Every row comes from one small tree of marks. The marks that hang from a mark follow it in brackets, in the order of their numbers. Every link used is in the known rows. Which tree was each row made from?
Known rows:
q930(q145(q185(q503(q891)))): [-14   1  13  -6 -36  10 -16 -17  -1 -15  -5  -1   2  18  -4  18 -17  -8
   8 -11 -23 -10 -12 -19  20  -3  -6   5]
q131(q371): [-24  -9  -1 -10  10 -27  26   6   7  40  -3  22   0  -8 -21  -8  -1  -3
  -4  11 -15  -8  -5  15 -23   0 -13 -11]
q373(q891(q503(q185))): [ 17  18 -18  29  30   5   5  -6 -25  -3  56 -19   1  31   8  14  29 -13
 -19   3   5  -1 -21  11 -23  11 -16 -25]
q891(q373 q503(q185(q145) q497)): [ 36   7 -27  26  61   1  -4  -6  -6 -19  48 -30  -3  43  27  -7  40  -2
 -35  -3  -2 -17  -8  -3  -9  28  -8 -13]
q503(q185 q497(q145(q486 q930)) q891): [ 31  12   5  -4   5 -16 -14  19   7 -18  11 -23 -34   5  26   8  17   9
 -16 -21  32   2  10 -14  30  -9   9   1]
q503(q497(q145(q185))): [  2   9  -9  -8  -4   9  -3  -1  -3   1   2 -10 -13   7  -2 -26   7  10
  -8 -15  10 -10  -1 -29 -10  16   2  -4]
q930(q145): [-20 -12   2 -23 -18  -5  -1 -16  -3  11  -2  -9   4   5 -12  -3 -11 -15
  10  -1 -19 -11 -27  -5  13   9   0 -22]
q371(q499(q145(q185))): [-38 -11   2 -25 -11   7   2 -17  -9  28 -27 -27 -13 -14 -37   0 -31   6
  25  -1 -17   6  -1  -7 -17  15  -5 -15]
q185(q145(q486)): [-16  -1  -3 -11  32 -15  14  21  19  11 -18   4  -5 -12  -4 -24  -7  -2
  -5  14   5  -3   9  10  -3 -15   6   1]
q499(q145(q185 q930) q371): [-49  -9  -8 -28  -8   9 -10 -27  -2  23 -20 -10 -24  11  -4  -7 -34  16
  41   4 -16  37  31  16  25  -4  14  11]
q486(q371): [-10  -6 -12  -5  -6   2  12   4 -12  19   0  16  26 -21 -17  -2  21 -17
   7  15   1   7 -24  10 -36   4   3 -15]
q503(q891(q373)): [ 49   2   9   8   3 -25   6   9   1 -10  20  25 -10   7  11  28  25  -6
 -12  -5   3  -5 -20  15   5 -14 -15   6]
q371(q499(q145(q185(q503) q930))): [-45 -15  10 -23 -16  12  -8 -16 -10  22 -35 -28 -14 -17 -30   8 -42  11
  38  -4 -24   4   7  -2  -4  13  -4 -19]
q145(q185 q486): [-20   2   3   5 -21  -2   4  -2  10   6 -18  32  28 -13  -8 -10 -16  -9
  -6  13  11   9  15  -8  -1  -5  -9  48]
q503(q185 q497 q891): [ 31  21  -5   1  29  -9 -17  18  -1 -18  25 -25 -40  24  18  17  29  -1
 -22 -20  24  -4  -5 -16  12  -7  -7  -1]
q930(q145(q185 q486(q371(q499)))): [-35 -14   7 -16 -46   7  -1 -18   5   4 -28   9  29 -20 -23   0 -24 -21
  13   5 -12  -1 -14  -8   5   9  10  17]
q497(q145(q185(q503(q891)) q486 q930)): [ -1  -3  20   4 -46  -5  -1   1   8  -6 -18  16  10 -14   9   0 -19  16
   6  -3   5  10  23 -10  22 -14   4  16]
q486(q371(q499(q145(q185(q503))))): [-23 -10   0 -13 -16  20   3  -6 -12  17 -22  -5  15 -26 -35   8  -6  -8
  26   9 -16  10 -12   2 -38   6   8 -15]
q486(q371(q499(q145(q185)))): [-31 -12  -6 -17 -17  13   7  -8 -13  26 -23  -7  13 -30 -36   4  -4 -10
  24  10 -10  13 -15   4 -39  13   9 -16]
q373(q891(q503(q497))): [ 18  20 -20  24  34  16   2  -3 -22  -8  47 -10  -8  28   4   9  26 -13
 -15  -6   8 -13 -26  10 -24  13  -9 -25]
q503(q185(q145(q486))): [ -9   2  -7  -4  36 -20   6  15  10  10   4 -25  -2   5   5 -18   8  -3
 -14  14   7   7  13  -3  -3  -4  -4  -3]
q891(q373 q503(q185(q145(q486)) q497)): [ 39   5 -23  26  60  -1  -2  -3   1 -20  43 -22   2  37  27  -9  37  -4
 -36   2   1 -15  -4   1  -5  23  -4  -3]
q497(q145(q185(q503) q486 q930)): [-10  -6  16   2 -43  -2   0  -2   6   1 -20  13  18 -16   5 -12 -21  16
   8   1   1   9  24 -11  16  -5   4  13]
q486(q371(q499)): [-19 -15  -5 -12 -14   6  14   0 -14  22 -13   1  24 -36 -36   1   6 -11
  15  11  -6   2 -27   8 -43  14   2 -21]
q503(q891): [ 20   8   6  -1  -2 -18   2  11  -3  -1  12  14 -19   3   2  26  12  -4
  -7  -6  11   1 -16   8   7 -20 -11  -3]
q891(q503(q185 q497(q145))): [ 10  12 -27  12  28  11  -5 -10 -16  -3  44 -40  -7  35  12 -10  26   5
 -30  -6  13  -4  -6 -21  -5  24  -2 -29]
q486(q371(q499(q145))): [-24 -15  -6 -21  -8   8  11  -4 -13  29 -20  -8  12 -32 -37   2   0 -11
  25  12 -10  11 -21  10 -39  11  11 -27]
q371(q499(q145)): [-27 -16   4 -31   1   0   7 -11  -8  33 -23 -28 -16 -17 -39  -1 -26   4
  26   2 -17   3  -9   3 -16  12   0 -31]
q499(q145(q185 q486 q930) q371): [-44 -11  -1 -28  -9   5  -6 -21  11  21 -30   7 -11  -2  -4 -11 -40  10
  39  13  -7  41  39  23  32 -15  21  31]
q497(q145): [ 11  -6   0 -10 -18 -14  17  -2  -4  19   9  -4   4  -4  -7 -22   8  12
  -5   1   3   4  -7 -12 -10   5   1 -25]

Which tree is each row?
[ 39   2 -22  24  38   7   0 -13 -10 -13  43  -1   8  33  16  -2  34  -7
 -26  -3  -4 -21 -23   5 -12  28 -10 -10]
q891(q373 q503(q497))
[-26  -6   1  -4 -44  -8   2 -11  -9  15 -10  -7   4 -11   3 -16 -13  18
   9  -7   2   8  12 -16   5  14  -3  -9]
q497(q145(q185 q930))
[  2  11 -22  13  11  18  -2 -11  -9  -5  25 -11   1  21   4 -13  10   3
 -25  -5  14  -6  -4 -16  -4  17   3  -8]
q891(q503(q497(q145(q185 q486))))
[ 13  16 -17  21  22  13   2  -5 -23  -6  42 -15 -10  21  10   7  20  -6
  -9  -9   9 -12 -21  10 -15  15  -4 -32]
q373(q891(q503(q497(q145(q930)))))
[-22  -7  -3 -14  24  -7  17  20  16  12 -27   2   3 -30 -17 -19  -7  -6
   3  17   2  -1   2  13 -18 -10  12  -2]
q185(q145(q486(q371(q499))))
[  0   2  20  13 -36  19  -2   8  10 -19 -28  38  32 -26 -17  23 -14  -9
   3   9   0   8   9  -4 -11 -22   0  51]
q145(q185(q503(q891)) q486(q371(q499)))
[ 71   8  23  11   9   5  -8  18  14 -36  12  20  -9  17  14  16  16   7
 -10 -12  -6 -16  -3  -5   9 -26   0  10]
q185(q503(q497(q145(q486)) q891(q373)))
[ 26  12  18  20 -10  12 -11   9  18 -31 -11  41  14   4   7  13  -6  -5
 -11  -1   4  -4  17 -11  10 -23  -7  61]
q145(q185(q503(q497 q891(q373))) q486)
[ 68  10  19  12  10   8 -10  15   7 -35  17  12 -15  23  14  18  20  10
  -9 -17 -10 -18  -7  -8   5 -21  -4   0]
q185(q503(q497(q145) q891(q373)))
[-11  10 -27  16  40   2   1  -6 -14   3  38 -38  -3  32  10  -3  18   0
 -27   7   3   2  -3  -5  -6  14  -9 -28]
q891(q503(q185(q145)))
[-39  -9  -4 -12  18 -12   8  20  13  14 -33   4   2 -33   1 -17 -12  -4
  14  15   5   2  11  23   2 -10  14  -8]
q185(q145(q486(q371) q930))
[ 53  16   0   7  54 -21 -10  29  20 -33  17 -15 -37  20  32   8  34  -2
 -29 -14  20 -11   7  -3  14 -13   2  19]
q503(q185(q145(q486)) q497 q891(q373))
[ 48   0 -20  22  27   4   4 -14  -9 -14  45  -5   7  31  18  -8  36   2
 -28  -6  -2 -18 -20  -2 -11  29  -4 -16]
q891(q373 q503(q497(q145)))
[-23   1  24  14 -36   5 -17   5   9 -17 -32  34  15 -16  12  22 -33   2
  15   1   2   6  30   6  34 -23  -9  45]
q145(q185(q503(q891)) q486 q930)
[-13   7  13  16 -22  13 -28  -3  -6 -24 -14  10  -8   7  19  23 -15   9
  15 -19 -10 -10  17  -7  22  -1 -16  21]
q145(q185(q503(q497 q891(q373))) q930)
[ 30   0 -19  25  14   7  -3 -19 -12 -15  36  -6   7  28  23  -6  26   5
 -22 -10  -2 -17 -11  -4  -3  34  -6  -8]
q891(q373 q503(q497(q145(q185 q930))))
[-33  -9   7 -22  -8  15 -11 -18  13   9 -30  10  -9   5  -2  -3 -43  13
  41  12 -17  38  44  21  34 -24  20  34]
q499(q145(q185(q503) q486 q930) q371)
[ 38  15   3  -8   2  -5  -5  16   3 -14  12  -3 -40   8   9   7  19   9
 -14 -25  23 -10 -12 -14  10 -10   7  -9]
q503(q497(q145) q891)
[-52  -7   7   2 -35  -5  -7  -5   4  11 -36  26  23 -28   4  -5 -35  -4
  16   8  10  10  25   6  23   2  -7  37]
q145(q185 q486 q930)
[-21  -9  17  -3  18  10  -2  24  16  -9 -38   2   5 -26  -4   0 -24   5
  21  12 -19  -7  18  18   2 -24  11  -7]
q185(q145(q486(q371(q499)) q930) q503)
[ 15  18 -17  27  40   2   8   2 -14  -6  46 -17  -1  26  10   9  24 -13
 -21   7   8  -1 -12  14 -19   3  -8 -17]
q373(q891(q503(q185(q145(q486)))))
[ 55   5  22  16   7  -1  -5  12   3 -26  17  24  -1  19   9  32  15   1
  -4  -3 -18 -10  -9   6   4 -27 -16   4]
q185(q503(q891(q373)))
[ -6 -15   9 -13 -29 -20  13   2   5  20 -14   8  12 -27   1 -22 -11  10
   8   6  10   9   8   5  15  -1  10 -12]
q497(q145(q486 q930))
[ 72   7  10   2   6 -17   1  17  15 -25  13  20 -21   3  19   6  28   3
 -19 -18  21 -13 -10  -2  12 -12   9  15]
q503(q497(q145(q486)) q891(q373))
[-38  -8   0 -13  23 -18   7  19  16  15 -30  -1  -8 -24   4 -20 -20   1
  10  12   4  -3  16  20  14 -11   7  -7]
q185(q145(q486 q930))
[ -9  -2  19  -5 -37   7 -12 -11  12 -17 -16  17  14   6  -5  14 -24 -14
   5  -1 -14  -6  -5 -12  29 -13   2  26]
q930(q145(q185(q503(q891)) q486))
[-21  -9   8  -4 -46 -12   6  -6   4  12 -20  11  16 -23   3 -20 -19  12
   7   2  11  12  20  -9  14   4   5  11]
q497(q145(q185 q486 q930))
[-23 -10   5  -3 -51  -6   8  -4   1  13 -23  15  26 -33   0 -17 -11   6
  10   6  12  16  14  -6   2   4  13  10]
q497(q145(q185 q486(q371) q930))
